(in the rows, 128 means zero)
Known rows, with every step that occurs
sabit, dovi, nibar, favap, noko, nenet: [138 160 129 121 120 147 124 123 149 105 128 149  97 126 112  87  99 122
 124  84 135 129 133 109 120 114  86 133 142 145 142 125]
nenet, noko: [141 153 135 123 120 151 109 120 164 103 120 143 114 136 123 104 135 121
 124 106 109 115 132 116 137 117  90 107 131 140 118 125]
sodem, favap, nibar, nenet, noko, kede: [146 217 140 132 125 154 121 128 161  87 115 150 107 143 155 125 124 129
 117  82 127 140 114 100 119 115 118 135 131 126  96 134]
favap, nibar, rera: [119 185 130 119 149 148 107 131 158 123 125 151 106 127 122 110 137 126
 125 102 129 135 123 135 137 111 108 147 132 142 129 119]
kede, noko, mimiba, sodem: [113  91 135 105 116 158 115 119 134 100 125 183 127 116 113 104 113 124
 151 105 102 126 132 111 118  98  91  55 122 144 137 128]
mimiba, noko, kede: [135 119 130  94 116 147 114 127 150  97 120 164 119 143 116 109 128 124
 138  98 119 130 115 119 122 102  91 124 126 126 119 137]
konori, sabit, dovi, nibar, nenet: [114 165 138 122 114 130 130 132 170  72 123 130 114 124 150  82 146 118
 122  96 114 119 138 119 139 146  75 172 137 143 123 125]
konori, sabit, dovi, nibar: [110 130 136 120 112 127 131 128 170 100 124 125 105 121 121  78 139 118
 122 111 109 122 135 119 140 131  74 148 134 141 132 114]
nenet, noko, mimiba: [144 157 136 120 123 153 113 120 163  98 118 152 117 139 121 102 137 121
 123 103 107 116 138 109 117 109  91  58 116 141 123 127]
konori, sabit, dovi, nibar, favap: [112 156 132 119 115 128 131 128 170  93 125 131  99 122 122  92 137 118
 123  98 117 123 136 117 138 117  67 169 136 139 147 114]
nibar, nenet: [135 168 137 112 123 152 111 130 159  78 122 147 130 129 146 103 162 122
 137  93 122 117 132 119 135 128  88 138 131 143 112 139]
nenet, noko, mimiba, sodem, favap: [151 137 135 123 108 154 118 121 142 109 121 175 119 136 119 113 135 124
 134 108 102 123 138  82 114  98 106  51 115 145 128 132]
nenet, noko, kede: [138 164 135 120 119 154 110 119 160  95 118 151 112 139 120 112 133 121
 121  95 115 123 118 109 119 109  89 116 128 125 108 127]
nibar, nenet, noko, favap, sodem, mimiba: [156 249 138 121 114 154 104 122 131  92 114 166 123 131 156 118 127 123
 125  84 138 111 139  88 110 116 111 118 129 148 108 141]
sodem, mimiba, noko, favap, nibar: [148 122 130 106 119 148 107 131 141 126 116 176 113 139 123 107 115 130
 132  98 128 136 127 111 120  90 114 108 119 141 128 140]
nenet, noko, favap: [143 154 134 120 121 154 110 125 152  98 116 150 108 136 121 109 134 121
 122  96 108 110 131 109 116 104  93  96 127 139 122 128]
sabit, dovi: [130 128 136 109 113 137 106 127 158 106 126 134 138 124 118  81 152 119
 145 107 115 119 119 120 137 113  77 116 130 144 130 130]
dovi, nibar, nenet: [138 172 135 125 124 153 124 130 157  75 121 143  98 128 149  96 158 122
 113  95 121 119 148 116 143 137  87 138 134 141 113 137]
sodem, mimiba, noko: [149 109 134  99 113 147 104 128 154 120 118 166 131 139 123 103 129 123
 139 110 126 125 135 102 138 107  93 118 122 143 122 145]
favap, nibar, dovi, sabit: [138 171 130 124 130 166 122 127 148 113 123 143 111 125 120  67 147 128
 131  94 127 134 129 137 138 126 103 150 134 138 132 115]
kede, noko, mimiba: [115 115 139 104 129 156 118 122 155 101 119 151 124 120 117 101 112 123
 142 105 108 124 131 112 120 103  87  58 121 141 127 128]
kede, noko: [112 111 139 107 127 154 115 122 157 104 120 143 121 118 120 104 111 123
 143 109 112 122 125 118 140 111  85 108 136 140 121 126]
mimiba, sodem, favap, noko: [139 129 132 119 106 155 119 124 134 125 126 171 120 128 120 114 104 128
 147 113 115 131 125  90 135  98 120 104 128 145 127 127]
sodem, mimiba, noko, favap: [150 111 133  95 114 151 104 131 142 115 115 172 125 138 121 108 128 124
 138 100 123 120 134  95 117  95  96 106 118 142 126 149]
sabit, dovi, nibar: [133 132 134 121 115 138 119 127 156 105 125 131 105 124 120  73 147 119
 122 109 113 121 135 118 144 122  76 115 133 142 130 127]
nibar, dovi: [124 156 132 113 126 165 110 129 159 105 122 147 121 127 116  62 163 122
 135  96 123 119 124 118 136 121  86 144 131 140 131 130]
dovi, sabit: [149 137 136 112 121 152 122 124 148 104 123 133 123 122 121 105 153 123
 138 108 113 119 142 120 137 121  87 120 130 140 120 122]
sabit, dovi, nibar, nenet, noko: [146 188 136 133 115 143 118 127 161  71 119 139 108 137 153  81 134 117
 111  92 116 113 140 115 141 143  80 130 139 143 119 134]
dovi, nibar, nenet, noko, favap, sodem: [147 252 133 131 122 153 125 123 130  74 116 154  81 132 153 108 125 122
 104  84 127 111 148 112 119 128 108 116 138 143 115 126]
mimiba, sodem, favap, nibar: [136 126 132 124 112 147 117 125 139 125 128 169 109 123 119 111 142 130
 139 110 117 143 121 109 137  97 120 108 128 144 127 125]
mimiba, sodem, favap: [139 113 134 114 106 150 116 126 139 119 127 165 123 122 118 111 155 124
 146 113 112 127 128  92 135 100 102 107 126 145 125 134]
mimiba, noko: [138 107 130  96 119 145 113 128 153 106 121 156 122 141 118 101 130 123
 141 109 112 123 128 127 141 111  92 115 128 140 130 133]
mimiba, sodem, favap, nibar, dovi, sabit: [145 151 130 127 116 167 128 128 128 124 126 167 112 121 119  79 146 131
 141  99 122 141 129 110 136 115 119 142 132 142 137 120]
nibar, favap: [133 159 131 110 125 151 112 125 159  99 124 147 115 127 119 114 153 121
 137  94 124 121 130 118 135  98  80 136 130 139 136 129]
dovi, nibar: [134 138 133 124 122 151 124 125 157 104 122 137  89 126 120  92 152 121
 113 109 115 123 145 117 145 121  86 115 131 139 121 125]
sodem, favap: [140 140 139 113 121 149 118 129 159 119 120 133 119 126 122 109 155 123
 137 112 116 124 128  92 137 106  97 111 125 141 116 134]
sabit, dovi, nibar, favap: [134 160 129 120 118 138 120 126 156  96 125 137  99 125 122  88 145 118
 124  96 123 122 135 118 140 109  69 137 135 140 145 126]

Rows
[146 204 127  93 111 146 109 120 131 109 120 181 119 139 124 128 110 124
 141  86 151 135 122  98 114  85 101 143 125 131 129 139]
nibar, favap, sodem, mimiba, noko, kede
[140 159 133 114 127 168 121 128 148 103 121 139 123 123 118  67 160 123
 138  96 121 118 136 118 135 130  86 149 132 139 131 123]
nibar, dovi, sabit
[152 215 136 120 112 152 104 118 132 119 115 162 113 129 128 113 120 122
 124  99 132 114 137  88 112 100 110  96 126 146 116 130]
nenet, noko, favap, sodem, mimiba
[108 125 137 108 111 126 117 128 172 104 125 129 138 122 120  85 143 119
 145 110 109 120 119 120 134 121  75 150 131 143 132 117]
konori, sabit, dovi
[149 194 127  96 113 144 108 120 134 119 121 174 121 136 126 121 113 124
 143  98 146 128 135 105 133  94 101 136 127 145 139 135]
nibar, favap, sodem, mimiba, noko
[142 114 134 116 109 158 120 123 131 126 129 177 120 124 109 110 109 129
 146 102 123 134 126  82 115 106 119 104 134 149 123 131]
mimiba, sodem, favap, noko, nenet
[139 166 128 124 127 159 129 122 150 104 126 154  81 128 112 105 104 125
 115  85 136 131 143 107 121 113  96 132 140 142 133 124]
dovi, nibar, favap, noko, nenet
[150 153 132  95 111 145 107 119 131 126 125 175 127 130 114 102 121 125
 140  99 145 130 136  98 117 115 107 115 133 152 121 140]
favap, sodem, mimiba, noko, nenet
[142 200 135 133 127 152 111 125 164  84 119 152 111 139 153 108 128 126
 118  89 122 128 127 133 138 130 108 132 136 141 113 127]
favap, nibar, nenet, noko
[131 191 131 106 121 147 113 123 126 111 122 150 111 119 118 107 143 124
 137  99 127 117 128 117 115  98 105 100 129 144 125 122]
noko, favap, sodem
[144 218 131 120 108 137 114 119 136 118 125 147 105 119 128  94 131 119
 125  97 146 126 142  96 136 105  86 135 132 147 139 128]
sabit, dovi, nibar, favap, sodem, mimiba
[139 167 132 129 126 152 112 124 151 108 117 154  96 135 122 109 121 127
 116  94 114 127 123 126 119 100 110  97 129 138 123 120]
nenet, noko, favap, nibar
[109 125 135 113 134 154 118 126 144 111 118 152 103 117 119 109  98 129
 134  95 116 134 117 129 122  94 105  98 133 138 127 121]
kede, noko, favap, nibar
[138 129 132 121 115 149 120 125 137 123 127 177 113 126 117 109 143 131
 138 107 113 144 128 104 118  89 120  59 113 145 132 128]
noko, mimiba, sodem, favap, nibar
[147 120 133  96 111 150 105 127 150 110 117 173 129 142 121 111 125 124
 137  99 130 133 122  94 119  99  94 126 119 129 113 149]
sodem, mimiba, noko, kede
[114  96 140 105 128 158 117 120 154 105 124 150 121 112 109  99 118 123
 141  95 119 126 125 111 120 119  84 107 142 144 118 130]
kede, noko, nenet
[142 117 134 111 110 152 119 125 137 113 125 173 126 125 115 109 157 125
 145 109 108 129 136  86 115  93 103  58 111 145 130 135]
noko, mimiba, sodem, favap
[151 158 133 107 122 151 107 136 141  96 115 182 122 141 151 112 120 130
 132  83 135 133 130 111 118 107 114 131 123 143 120 151]
sodem, mimiba, noko, favap, nibar, nenet
[147 167 131  97 110 142 106 121 133 126 121 168 127 135 125 106 115 124
 143 111 136 127 134 105 136 107 108 114 126 147 125 135]
favap, sodem, mimiba, noko
[140 191 136 111 112 147 104 118 139 129 124 152 127 119 125 105 142 123
 137 110 139 124 136  99 133 109 103 115 125 148 115 131]
favap, sodem, mimiba
[130 186 128 111 124 158 116 123 151  99 121 159 111 136 120 125  99 126
 136  84 133 132 114 109 116  87  97 141 129 125 126 125]
nibar, favap, noko, kede
[134 133 134 113 124 157 115 122 151 115 126 153 118 128 109  98 111 126
 135  96 128 128 127 109 118 117 103 111 136 146 118 127]
favap, noko, nenet
[102 172 133 120 134 129 124 134 169 107 125 131 103 121 125  87 135 117
 118 108 117 120 135 118 137 134  78 178 136 143 138 113]
konori, sabit, dovi, nibar, rera
[152  93 135  97 115 151 105 125 151 119 122 172 131 135 113  98 134 124
 137  98 134 129 136  93 118 116  93 118 128 148 119 150]
sodem, mimiba, noko, nenet
[124 186 138 133 113 133 129 128 175  66 118 133 108 135 155  85 126 117
 110  95 109 114 140 115 138 151  78 164 141 142 122 120]
konori, sabit, dovi, nibar, nenet, noko
[134 175 128 114 125 156 115 124 154 107 123 153 113 133 121 117 102 125
 139  95 128 125 127 117 134  96  97 133 130 140 137 122]
nibar, favap, noko
[136 165 129 123 125 151 125 125 157  96 123 143  83 126 121 106 149 121
 115  96 124 123 146 115 141 108  79 135 132 136 136 125]
dovi, nibar, favap
[136 152 137 123 126 146 120 128 159 128 122 136 107 127 123 109 141 129
 130 109 122 141 121 109 139 103 115 113 127 141 117 124]
sodem, favap, nibar
[145 188 138 123 122 154 110 125 164  73 118 148 124 139 151 108 141 121
 125  92 116 112 134 115 136 134  91 131 135 142 110 135]
nibar, nenet, noko
[133 180 134 119 130 152 113 133 146  84 119 157 111 129 145 108 149 129
 129  80 126 128 124 129 117 111 108 128 129 141 118 135]
noko, favap, nibar, nenet
[148 149 133 132 113 151 120 121 142 118 123 179 106 137 121 113 122 130
 127 106 107 140 131 100 117  93 123  52 116 144 130 123]
nenet, noko, mimiba, sodem, favap, nibar
[134 154 133 112 125 156 116 124 152 110 121 154 121 135 117 101 106 126
 137 105 116 126 133 111 117 101 105  63 115 143 126 124]
favap, noko, mimiba
[113 173 129 124 115 134 134 126 165 100 123 136  97 129 124  95  86 121
 126  99 121 126 132 117 138 114  84 165 137 139 148 107]
konori, sabit, dovi, nibar, favap, noko
[124 175 131 120 137 140 114 133 156 111 126 137 103 123 123  83 142 118
 118 105 122 120 135 117 140 125  80 146 135 144 135 126]
sabit, dovi, nibar, rera
[138 168 127  91 117 143 116 125 121 109 120 165 111 135 118 108 117 125
 143 100 123 119 126 124 118  97 110 100 129 143 134 128]
mimiba, noko, favap, sodem
[130 151 130 123 120 165 119 129 137 122 125 182 113 127 114  71 151 131
 137  96 121 144 123 102 116  97 120  88 116 144 142 129]
noko, mimiba, sodem, favap, nibar, dovi
[139 159 135 125 114 151 118 130 139  98 127 174 119 125 148 115 148 130
 140  96 124 140 124 109 136 114 120 132 132 146 119 136]
mimiba, sodem, favap, nibar, nenet
[122 172 139 104 120 155 109 120 124 123 117 161 120 110 124 114  98 124
 143 101 134 121 130  90 115  94 105  94 130 146 119 131]
kede, noko, favap, sodem, mimiba
[136 167 136 122 117 141 120 132 156  75 123 136 114 126 148  77 155 119
 122  93 120 118 137 117 142 138  77 139 136 144 122 137]
sabit, dovi, nibar, nenet
